Known rows, with every way that one mark hangs from another:
budogi{gapun{mokaz{legi}} libaz zeri}: -2.19 1.39 1.45 2.44 -1.08 -0.97 0.91 1.60 0.26 -1.75 3.10 0.30 -1.66
 -1.69 1.66 -0.88 -1.62
budogi{gapun}: -0.90 0.28 1.12 1.77 0.99 0.82 0.50 -0.32 0.34 -0.58 0.81 0.97 -0.94
 -0.92 1.26 0.25 -1.05
kadaki{mokaz}: -0.18 0.12 -0.24 0.97 2.40 1.42 -0.22 -1.13 0.33 -0.30 -0.07 -0.35 -0.20
 0.41 0.80 -0.92 0.83
libaz{budogi{gapun{mokaz} zeri}}: -2.15 2.75 0.18 2.24 0.13 -0.82 0.51 0.02 1.50 -0.71 2.65 0.31 -0.91
 -1.33 1.97 -0.44 -1.52
libaz{budogi{gapun zeri}}: -1.66 2.78 0.44 1.64 0.26 -0.71 0.78 -0.03 1.24 -0.59 2.78 0.48 -0.91
 -1.30 1.89 0.03 -2.25
budogi{gapun{mokaz{domim}} libaz zeri}: -2.64 1.26 1.58 2.77 -1.32 -1.24 0.76 1.39 0.53 -2.01 3.17 0.19 -1.82
 -1.93 1.37 -1.09 -1.59
libaz{budogi{gapun{mokaz{domim}} zeri}}: -2.28 2.20 0.45 2.52 -0.12 -0.51 0.43 0.07 1.32 -1.08 2.94 0.40 -0.99
 -1.69 1.63 -0.77 -1.44
libaz{budogi{gapun{mokaz{kadaki legi}} zeri}}: -2.01 1.81 0.56 2.18 -0.28 -0.06 0.59 0.17 1.12 -1.00 3.00 0.51 -1.03
 -1.48 1.75 -0.73 -1.87
budogi{libaz zeri}: -1.37 1.68 0.54 0.39 0.00 -0.68 1.21 0.71 0.00 -1.37 1.89 -0.49 -0.78
 -0.81 1.28 -0.37 -2.37
legi{fivem}: -0.38 -0.43 0.12 0.89 2.73 2.44 1.10 -1.27 -0.24 -0.94 -0.53 0.28 -0.27
 -1.19 -0.13 0.44 -0.57
libaz{budogi{gapun}}: -1.27 2.04 0.65 1.52 0.99 0.01 0.48 -0.71 1.00 -0.83 1.74 0.44 -0.54
 -0.99 1.51 0.08 -1.68
libaz{budogi}: -0.99 1.82 -0.06 0.74 1.53 0.61 0.48 -1.06 0.71 -0.88 0.98 -0.08 0.11
 -0.53 1.16 -0.20 -1.39
gapun{mokaz}: -1.53 -0.08 -0.41 1.80 1.53 1.38 -0.05 -0.77 0.42 -0.89 -0.54 -0.07 0.06
 -0.37 0.97 -1.09 0.81
budogi{gapun{mokaz{domim legi{fivem gafa}}}}: -1.64 -1.38 1.25 3.21 1.06 2.33 0.27 -0.42 -0.11 -1.72 1.41 1.20 -1.06
 -1.87 0.24 -0.79 0.44
gapun{mokaz{domim kadaki legi{fivem}}}: -1.41 -3.18 0.91 2.43 0.64 4.08 0.25 -0.50 -0.84 -2.43 0.67 0.50 -0.55
 -1.81 -0.59 -2.04 0.37
mokaz{domim gapun kadaki legi{fivem gafa}}: -1.39 -6.00 2.73 1.86 1.79 6.60 0.92 -0.92 -1.69 -4.18 1.78 0.96 -0.83
 -2.13 -1.40 -1.50 -1.04

Rows:
-1.63 -2.24 0.31 2.54 1.39 3.45 -0.09 -0.79 -0.65 -2.13 0.73 0.49 -0.05
 -1.24 -0.16 -1.94 1.40 : gapun{mokaz{domim legi{gafa}}}
-0.71 -3.10 1.13 1.94 3.06 4.33 -0.05 -1.09 -0.75 -2.61 1.16 0.11 -0.44
 -0.92 -0.55 -1.69 1.40 : kadaki{mokaz{domim gapun legi{fivem gafa}}}
-1.19 -1.90 0.38 1.72 0.68 2.98 0.10 -0.44 -0.39 -1.50 0.19 0.26 -0.22
 -0.72 0.53 -1.67 0.11 : gapun{mokaz{kadaki legi}}
-0.60 -2.78 1.22 1.71 2.03 3.67 -0.46 -0.30 -0.74 -2.41 1.10 -0.06 -0.34
 -0.72 0.10 -2.24 1.12 : kadaki{mokaz{domim gapun legi}}
-0.82 -3.94 2.14 0.73 1.05 4.63 0.56 0.00 -1.15 -2.81 0.84 0.53 -0.42
 -0.82 0.49 -1.32 -1.76 : mokaz{gapun kadaki legi}
-2.46 2.01 1.23 2.39 -0.95 -1.69 0.86 1.30 0.80 -1.46 2.76 0.09 -1.69
 -1.48 1.85 -0.61 -1.74 : budogi{gapun{mokaz} libaz zeri}
-2.49 0.39 1.74 2.98 -0.68 0.00 1.08 1.15 -0.01 -2.44 3.56 0.50 -1.87
 -2.34 0.71 -0.98 -1.29 : budogi{gapun{mokaz{domim legi{fivem gafa}}} libaz zeri}
-1.59 -2.39 0.32 2.65 1.87 3.81 0.15 -0.99 -0.73 -2.26 0.60 0.56 -0.17
 -1.67 -0.64 -1.65 1.42 : gapun{mokaz{domim legi{fivem gafa}}}
-1.60 -3.33 0.79 2.52 1.19 4.36 0.34 -1.06 -0.76 -2.50 0.86 0.59 -0.54
 -1.58 -0.81 -1.80 0.59 : gapun{mokaz{domim kadaki legi{fivem gafa}}}
-2.11 1.78 0.59 2.53 -0.24 0.00 0.45 0.28 0.94 -1.30 3.20 0.54 -0.94
 -1.84 1.53 -0.97 -1.36 : libaz{budogi{gapun{mokaz{domim legi}} zeri}}
-1.50 -5.71 2.74 1.67 1.07 6.04 0.51 -0.62 -1.56 -4.00 2.00 0.92 -0.65
 -1.49 -0.74 -1.96 -1.09 : mokaz{domim gapun kadaki legi{gafa}}
-0.51 -2.97 1.21 1.85 2.52 4.03 -0.14 -0.49 -0.82 -2.56 0.96 0.00 -0.45
 -1.15 -0.33 -1.95 1.16 : kadaki{mokaz{domim gapun legi{fivem}}}
-2.09 1.20 0.84 2.53 -0.22 0.53 0.73 0.10 0.86 -1.51 3.21 0.59 -1.23
 -2.12 1.12 -0.84 -1.75 : libaz{budogi{gapun{mokaz{domim kadaki legi{fivem}}} zeri}}
-1.33 -1.09 -0.23 1.99 1.92 2.74 0.03 -0.90 -0.27 -1.36 0.15 0.33 0.16
 -0.55 0.51 -1.27 1.19 : gapun{mokaz{legi{gafa}}}
-1.42 -2.06 0.40 2.40 0.82 3.13 -0.22 -0.21 -0.71 -2.07 0.56 0.36 -0.07
 -1.42 0.03 -2.21 1.15 : gapun{mokaz{domim legi}}
-0.30 -1.69 0.69 1.15 2.55 2.97 -0.27 -0.44 -0.35 -1.63 0.48 -0.21 -0.13
 -0.05 0.79 -1.58 0.89 : kadaki{mokaz{gapun legi}}
-1.77 0.28 1.69 2.33 0.42 0.25 0.59 0.23 -0.03 -2.13 1.73 0.33 -1.11
 -1.08 0.96 -0.60 -0.66 : budogi{gapun{mokaz{legi{gafa}}} libaz}
